(in the rows, 128 means zero)
Known rows, with every step that occurs
gike > kita > zerel > vuson > rudor: [ 74 115 138 131 120 131 128 140 100 156 122 121 139 124 155 108 110 133
 140 122  63 118 147 137 154 141 127]
rudor > vuson: [133 135 127 129 119 123 138 132 146 137 134 129 125 121 111 157 121 142
 115 130  94 142 125 130 133 133 127]
zerel > kita: [119 128 123 132 123 129 139 133 114 142 127 129 139 121 134 113 125 120
 107 109 139 120 139 125 114 134 126]
tadi > kita > gike: [106 117 126 131 112 135 139 141 106 138 133 122 140 139 114 110 126 124
 112 118  76 116 141 116 116 123 124]
vuson > banuki > kita > gike: [ 95 107 125 138 125 131 128 112 107 138 115 129 125 134 118 126 120 156
 121 129  67 101 143 132 118 125 130]
vuson > banuki > kita > gike > zagim: [ 95 103 118 141 130 135 120 109 117 147 104 138 123 153 110 149 114 157
 121 128  51 113 150 135 124 130 135]
rudor > vuson > zerel > kita: [117 127 124 131 122 121 133 132 138 156 144 120 136 101 144 132 108 134
  93 105 110 122 143 126 119 148 129]
zerel > kita > gike: [101 123 126 136 120 125 137 140  95 148 133 120 139 140 128  95 123 123
 107 108  98 123 134 120 107 125 123]
vuson > zerel > kita > gike > zagim: [ 98 110 120 138 136 127 112 129 114 167 131 119 137 150 142 111 107 124
 114  99  77 124 146 121 114 138 131]
vuson > banuki > kita: [111 114 123 133 129 136 131 106 121 130 110 139 126 115 124 141 121 155
 114 132 107 102 152 137 126 139 131]
rudor > kita > gike > zagim: [ 89 121 122 145 122 140 117 130 102 133 117 128 128 173  97 133 118 133
 152 118  39 136 124 124 121 133 135]
rudor > kita > zerel > vuson: [ 88 129 136 144 112 134 122 124 104 110 122 125 134 142 115 116 122 131
 148 134  44 121 123 137 146 175 136]
zerel > vuson: [120 121 131 125 129 122 121 108 128 130 126 128 132 131 127 126 117 133
 130 132  78 131 117 132 144 126 131]
banuki > vuson > rudor > kita: [ 87 126 121 132 123 140 134 132  96 124 116 129 125 111 102 147 116 121
 155 109 114 120 128 122 169 129 125]
gike > kita > zerel > vuson > banuki: [ 99 112 134 134 115 115 129 116 105 150 111 126 136 143 137 107 117 150
 139 123  59 103 152 141 137 164 136]
banuki > kita > zerel > vuson: [ 95 119 137 144 127 135 122 121 120 110 119 131 136 124 142 125 120 144
 118 142  55 113 135 144 149 163 132]
kita > gike: [112 122 130 133 123 126 126 136 114 133 133 120 128 147 125 112 123 133
 131 127  87 128 122 123 120 119 125]
banuki > vuson > gike: [130 131 113 125 135 114 138 127  92 104 123 131 125 119 114 116 126 127
 145 103 150 106 126 120 126 126 123]
zerel > kita > gike > vuson: [ 93 124 130 137 113 126 123 137 103 167 126 129 138 134 113  86 110 119
 112 121  83 138 135 124  92 144 126]
gike > vuson > zerel > kita: [103 121 129 132 126 124 108 126 123 169 133 129 138 105 143  95 104 113
 113 117 124 124 147 126 103 161 132]
tadi > kita: [122 125 124 126 116 140 140 137 118 133 127 130 139 120 118 127 128 123
 105 120 120 117 147 122 132 130 127]
rudor > vuson > zerel: [124 124 128 128 127 117 123 124 154 143 144 120 125 109 140 147 109 140
 116 124  95 129 132 128 124 145 130]
banuki > vuson: [133 129 124 128 131 118 131 128 134 112 121 128 128 126 104 138 128 121
 136 115 144 121 121 125 153 130 127]
vuson > rudor: [105 123 126 122 128 138 131 135 114 146 127 126 123 109 137 135 118 123
 133 131 131 132 136 127 151 108 123]
vuson > gike > zagim: [126 125 110 127 139 128 125 126 101 129 120 138 124 142 128 135 121 134
 139 112 124 124 140 125 110 125 129]
banuki > kita: [111 120 130 138 133 139 129 126 126 118 119 135 131 115 136 137 124 141
 114 127 110 109 134 134 126 137 129]
banuki > kita > gike: [ 95 114 130 142 128 137 125 132 111 125 126 127 131 132 133 119 121 145
 117 128  67 112 128 127 117 129 125]

Rows
[111 122 123 121 131 130 134 132 115 132 119 128 125 109 111 144 120 119
 140 116 144 125 130 125 173 111 122] : banuki > vuson > rudor
[ 74 130 130 140 110 151 129 149  89 129 122 122 126 119 128 124 122 122
 148 134  98 126 144 133 149 152 127] : vuson > rudor > kita > zerel
[104 115 124 127 130 115 134 119  83 139 126 129 140 131 150  90 109 147
 146  97  75  98 134 128 116 132 124] : zerel > vuson > gike > kita
[ 93 114 137 133 124 121  96 126 129 161 138 120 126 129 132  95 101 124
 139 132  70 132 127 123 101 149 131] : kita > gike > vuson > zerel
[ 89 120 133 127 122 135 123 129 113 137 125 122 129 118 141 121 116 127
 136 146  83 135 137 136 166 138 127] : kita > zerel > vuson > rudor
[ 76 116 129 129 122 142 123 116  98 140 121 129 129 119 117 133 105 132
 153 123  52 126 125 128 168 127 129] : zerel > vuson > rudor > kita
[106 123 134 132 109 137 134 133 115 123 127 127 144 131 123 117 125 126
 111 135  64 117 148 132 142 157 131] : tadi > kita > zerel > vuson
[108 112 122 133 118 141 131 137 113 146 121 129 138 161  99 136 121 128
 114 116  62 131 147 120 121 124 130] : tadi > kita > gike > zagim
[110 120 131 129 115 119 123 105 119 132 118 127 126 138 123 121 124 145
 131 148  74 121 144 140 141 156 136] : kita > zerel > vuson > banuki
[111 121 124 131 132 126 123 127 118 147 137 118 139 111 160 102 115 118
 107 102 136 109 148 123 116 142 129] : vuson > zerel > kita
[130 133 111 127 129 121 136 125 119 139 126 138 120 134 112 162 115 149
 124 116  88 139 137 128 111 131 126] : rudor > vuson > gike > zagim
[112 132 122 139 126 111 144 152  70 112 119 124 136 131 140  93 127 132
 150  91 126  91 145 128 112 162 123] : banuki > vuson > gike > kita > zerel
[102 121 135 133 119 126 111 132 119 154 126 130 127 140 108 103 113 127
 133 141  73 145 122 127 102 137 127] : kita > gike > vuson
[106 129 137 142 119 125 134 153 107 138 124 122 138 140 152 102 130 131
 132 118 106 112 147 133 116 165 129] : gike > kita > zerel
[113 120 123 133 116 129 141 110 142 142 118 139 122 108 113 170 113 167
 101 136  81 114 147 139 132 142 132] : rudor > vuson > banuki > kita
[ 97 112 119 141 117 131 131 110 138 157 111 139 120 145  95 180 107 169
 106 130  23 127 147 135 123 131 134] : rudor > vuson > banuki > kita > gike > zagim
[103 116 123 136 131 113 123 132 104 140 135 112 139 124 130  95 113 117
 121  87 109 103 132 116 128 139 126] : banuki > vuson > zerel > kita > gike
[ 90 119 133 142 113 137 117 121 116 140 106 144 125 113 119 125 117 143
 119 157  92 118 160 145 110 180 136] : gike > vuson > banuki > kita > zerel
[ 73 124 130 132 113 147 116 130  96 159 119 138 124 108 102 128 103 119
 153 135  91 140 133 128 140 143 128] : gike > vuson > rudor > kita
[ 92 115 125 132 107 123 124 119  99 180 117 135 131 136 104  93 109 131
 112 123  83 129 150 127  97 142 129] : zerel > kita > gike > vuson > banuki
[109 126 125 130 128 120 127 125  84 112 129 126 130 131 143  97 121 136
 142 130  85 117 134 132 118 148 128] : kita > zerel > vuson > gike
[104 122 124 128 114 131 139 132  76 113 129 129 141 125 134  97 122 134
 120 124  74 105 154 126 117 159 127] : tadi > kita > zerel > vuson > gike
[ 71 119 124 136 120 137 130 139  80 128 118 119 125 132  93 127 113 124
 157 108  70 119 119 118 167 121 123] : banuki > vuson > rudor > kita > gike
[107 115 128 127 104 131 135 113 109 137 116 132 139 132 111 121 123 139
 111 141  67 109 166 136 147 157 136] : tadi > kita > zerel > vuson > banuki
[102 120 119 139 126 130 128 136 104 157 121 128 137 159 115 121 118 126
 110 105  77 137 138 122 111 126 129] : zerel > kita > gike > zagim
[112 118 134 128 130 123  98 121 138 154 135 128 128 110 136 113 106 124
 137 135 114 133 132 128 112 153 134] : gike > vuson > zerel
[104 113 116 138 136 115 115 128 110 147 123 120 137 147 116 121 109 118
 122  87  91 114 140 120 133 136 132] : banuki > vuson > zerel > kita > gike > zagim
[ 88  96 122 138 132 130 113  89 120 147 101 138 128 158 103 148 104 162
 123 132   4 116 140 138 138 129 139] : zerel > vuson > banuki > kita > gike > zagim
[ 94 112 126 126 101 134 124 121 104 168 117 136 132 135  89 110 112 134
 116 137  58 126 155 123 103 137 132] : tadi > kita > gike > vuson > banuki
[ 97 119 140 139 117 120 127 132 111 137 121 123 143 142 149 101 119 134
 137 119  56 113 138 140 133 161 131] : gike > kita > zerel > vuson
[ 60 107 134 136 122 148 117 137 101 160 117 134 126 106 124 118  99 134
 125 145  59 130 138 129 125 126 121] : banuki > kita > gike > vuson > rudor
